Each row was made from one small tree. The marks that hang from a mark follow it in brackets, in the order of their numbers. Every link used is in the known rows. Write each row's tree.
Known rows:
z_111{z_376 z_817{z_534 z_926}}: [ 23.3 -37.0   4.6  10.8  29.1  14.2  -5.6  16.7 -25.9   3.5   4.5 -13.8
  11.0  25.0   0.7   2.7   4.7]
z_376{z_111{z_817}}: [ 35.5 -12.7  -0.5  -0.2  19.1   8.4   7.2  15.8  -8.7   3.0 -14.8  -1.3
   4.4  26.0   5.1 -13.4  -3.9]
z_111{z_376 z_817}: [ 35.8   7.0  -8.3   6.0   4.6  13.4   3.5   8.5 -18.5  -1.1  -9.8   1.2
  28.2  43.6   5.1 -10.4   0.2]
z_926{z_817{z_111 z_534}}: [ -0.5 -45.4  13.6   5.7  34.6  -1.1  19.5   8.3  -3.2  -0.1  -9.7 -20.2
   8.2   0.1  -5.0  19.5   8.1]
z_817{z_534 z_926}: [-12.5 -43.7  12.2   5.0  23.7   0.8 -10.6   8.3  -7.9   4.9  15.1 -15.3
 -16.6 -19.4  -4.3  16.3   5.0]
z_926{z_48 z_817{z_111{z_376} z_534}}: [ -2.8 -43.4  16.5   7.0  35.4   6.1  26.1 -18.9 -10.1  -3.2  -3.1 -17.9
  28.8  41.5  -2.1   0.1  10.6]
z_48{z_926{z_817{z_111{z_376}}}}: [ 20.8  -1.2   5.5  10.9  31.4  -3.5  20.3   6.0 -17.6   8.8 -16.8  -7.4
   8.8  24.7   7.3  25.7   7.4]
z_817{z_926}: [ -3.2 -20.2   4.5   5.5  12.1   1.7  -5.3   7.1  -7.2   4.7  15.1  -5.8
 -13.5 -13.6  -1.3   5.3   3.8]
z_926{z_817}: [ -1.2  -3.8   1.4   6.4   1.5   3.0  17.2 -16.5  -2.5   5.8 -12.3   3.3
  21.7   1.3  -0.1  -5.4   9.6]
z_817{z_534}: [ -8.9 -23.1   7.6  -0.2  12.0  -1.2  -4.7   2.7  -0.9  -0.6  -0.5  -9.4
  -2.2  -7.1  -2.6   9.9   0.8]
z_48{z_926{z_817{z_111 z_534}}}: [ -7.5 -40.6  17.5  11.9  39.0 -10.1  13.7   9.0 -11.5  10.0 -23.2 -12.3
  -6.0  -7.9  -2.2  39.9   8.1]
z_48{z_926}: [ -7.3   3.7   2.9   5.2   2.9  -8.6  -5.1  -0.9  -8.8  10.2 -15.0   8.5
 -13.3  -7.6   2.9  21.3   0.0]
z_817{z_111{z_376} z_534 z_926{z_48}}: [ -5.6 -60.3  20.3   6.1  44.8   5.1   3.2   4.8 -14.3  -3.8  22.9 -28.1
  -5.3  28.0  -3.2  13.7   4.7]
z_680{z_376{z_111{z_817{z_534 z_926}}} z_436}: [ 16.2 -51.9  16.9  -6.2  64.3  22.3   3.0  67.5 -20.2   1.2  -6.1   3.1
 -45.8   4.9  -7.8  34.8  11.2]
z_376{z_111{z_817{z_534 z_926{z_48}}} z_680}: [ 28.2 -73.2  21.6   1.3  44.9  12.8  -9.4   4.4 -12.1   7.6  21.7  -5.4
 -16.5  23.9   4.2 -36.4   3.7]
z_111{z_376{z_680} z_817{z_926{z_48}}}: [ 36.9 -29.4   5.5   8.4  18.8  18.5  -9.7  -6.5 -20.5   4.8  27.2   8.0
   8.0  48.3   6.9 -43.9   6.6]
z_680{z_436}: [ -6.9   4.8   5.2   0.2   7.5   5.0   5.6  20.0  -4.8  -3.4 -14.0  13.3
 -16.4  -4.5  -6.8  -1.3   1.8]
z_111{z_817}: [ 14.8  -7.7  -4.2   8.2  -0.5   7.7   2.7   8.9 -12.8   0.7 -16.8   5.8
  15.7  19.2  -1.7  -7.2  -0.4]

Write each row's tree:
[ 56.6 -10.7   7.4  -6.1  34.8  15.2   0.7  43.4  -8.1   1.0  -6.4  18.2
 -26.0  22.5   5.2 -38.7  -1.0] -> z_376{z_111{z_817} z_680{z_436}}
[ 39.4  19.1   4.7  -7.5  20.1  12.8  -6.1  26.5  -5.8  -3.9  16.3  15.3
 -20.5  20.0   6.6 -30.3   3.3] -> z_111{z_376{z_680{z_436}}}
[ 40.6 -27.7  17.1   4.6  53.1  -2.4   3.5  15.3 -13.0   9.8   2.4 -10.8
  -9.9  14.4  10.9  11.9   9.2] -> z_48{z_926{z_817{z_111{z_376{z_680}} z_534}}}
[ 38.8 -43.1  22.8  -2.2  66.0  10.4  -9.3  57.9 -13.1  -4.1  32.7 -14.5
 -47.9   7.1   1.0   1.3   6.5] -> z_817{z_111{z_376{z_680{z_436}}} z_534 z_926}
[-14.7 -34.0  12.4   8.8  17.5   1.1  28.2 -20.0  -2.1  -0.7  -9.3  -4.2
  21.0  24.6  -5.4  -4.1   9.7] -> z_926{z_48 z_817{z_111}}
[ 30.1 -23.3  10.8   7.7  24.4  23.5  -3.4  14.0 -26.0   0.2  13.6  20.8
  -8.2  45.1   0.4 -46.6   9.0] -> z_111{z_376{z_680{z_436}} z_817{z_926{z_48}}}
[ 16.9 -40.0  25.2   1.5  48.9  12.6  18.8   6.4  -9.6  -5.3   4.5   1.8
  -3.5  36.1  -1.7 -24.7  14.0] -> z_926{z_48 z_817{z_111{z_376{z_680{z_436}}} z_534}}
[ 23.1 -62.4  23.7   0.5  52.2   6.9  -9.6  10.6  -8.7  -2.5  44.6 -21.9
 -21.1  27.7   3.7 -11.6   6.5] -> z_817{z_111{z_376{z_680}} z_534 z_926{z_48}}
[ 13.1  -0.3   8.0 -19.2  41.2  13.8  11.2  50.1  -0.2  -4.6  -3.4  12.9
 -45.3   7.9  -1.9  26.4   7.1] -> z_680{z_376{z_111} z_436}
[-20.1 -67.0  14.0  15.1  16.5  10.5  -1.9 -10.8 -21.4   4.4  -0.7  -3.6
   8.8  17.9  -9.5  -5.8   6.4] -> z_111{z_817{z_534 z_926{z_48}}}
[ -6.0 -65.7  22.2  -4.2  58.5  24.0   9.1  39.0 -20.9  -0.5  -5.9  10.2
 -35.3  22.9 -11.5  20.8  13.8] -> z_680{z_376{z_111{z_817{z_534 z_926{z_48}}}} z_436}
[-21.7 -58.4  19.8   8.5  29.2   0.2  24.5 -19.3  -3.9  -1.1 -10.1 -13.9
  16.3  17.2  -8.7   6.1  10.5] -> z_926{z_48 z_817{z_111 z_534}}
[ 13.5 -26.0  13.6  10.3  43.8  -4.4  15.9   7.6 -18.3   8.2 -18.0 -16.8
   5.9  16.1   4.5  36.8   8.2] -> z_48{z_926{z_817{z_111{z_376} z_534}}}
[-24.1 -74.7  23.3   7.5  39.8  -0.7   1.7   4.8  -8.6  -1.8  18.0 -23.3
 -16.7   3.9  -9.6  17.5   5.0] -> z_817{z_111 z_534 z_926{z_48}}
[-11.1 -42.5   6.1  15.3   5.4  11.1   2.3 -12.8 -20.0   4.4   0.0   6.3
  12.3  24.7  -6.5 -16.1   4.7] -> z_111{z_817{z_926{z_48}}}
[  1.0 -72.2  17.9   7.4  36.6  10.6   3.5  -2.5 -18.0   5.7  -0.4 -11.1
  -2.1  24.5  -2.5 -10.2   2.2] -> z_376{z_111{z_817{z_534 z_926{z_48}}}}
[ 25.1 -27.6   8.4  -5.9  52.9  23.3   8.0  65.9 -18.4   1.8  -5.4  12.8
 -44.2  14.7  -4.8  23.7  10.0] -> z_680{z_376{z_111{z_817{z_926}}} z_436}
[ 27.3 -38.3   7.5  -0.8  31.1   7.4   3.3  18.7 -10.6   2.2 -15.1 -11.9
   3.0  18.0   2.3  -3.2  -3.0] -> z_376{z_111{z_817{z_534}}}
[  8.5 -47.6   9.8  -3.4  38.2  19.7   7.7  17.1 -15.0   3.3   7.7   5.7
 -17.8  34.9  -1.9  12.1  10.0] -> z_680{z_376{z_111{z_817{z_926{z_48}}}}}
[ 24.2 -45.4  20.5   1.3  42.2   8.0  12.6 -13.2  -4.9  -1.4  18.5 -12.3
  13.8  40.6   5.2 -23.4  11.6] -> z_926{z_48 z_817{z_111{z_376{z_680}} z_534}}
[ 50.0   1.5   9.9  -7.3  42.1   9.6   0.3  50.6  -5.0  -9.1  16.7   1.9
 -29.4  25.6   4.9 -15.0   2.1] -> z_817{z_111{z_376{z_680{z_436}}}}
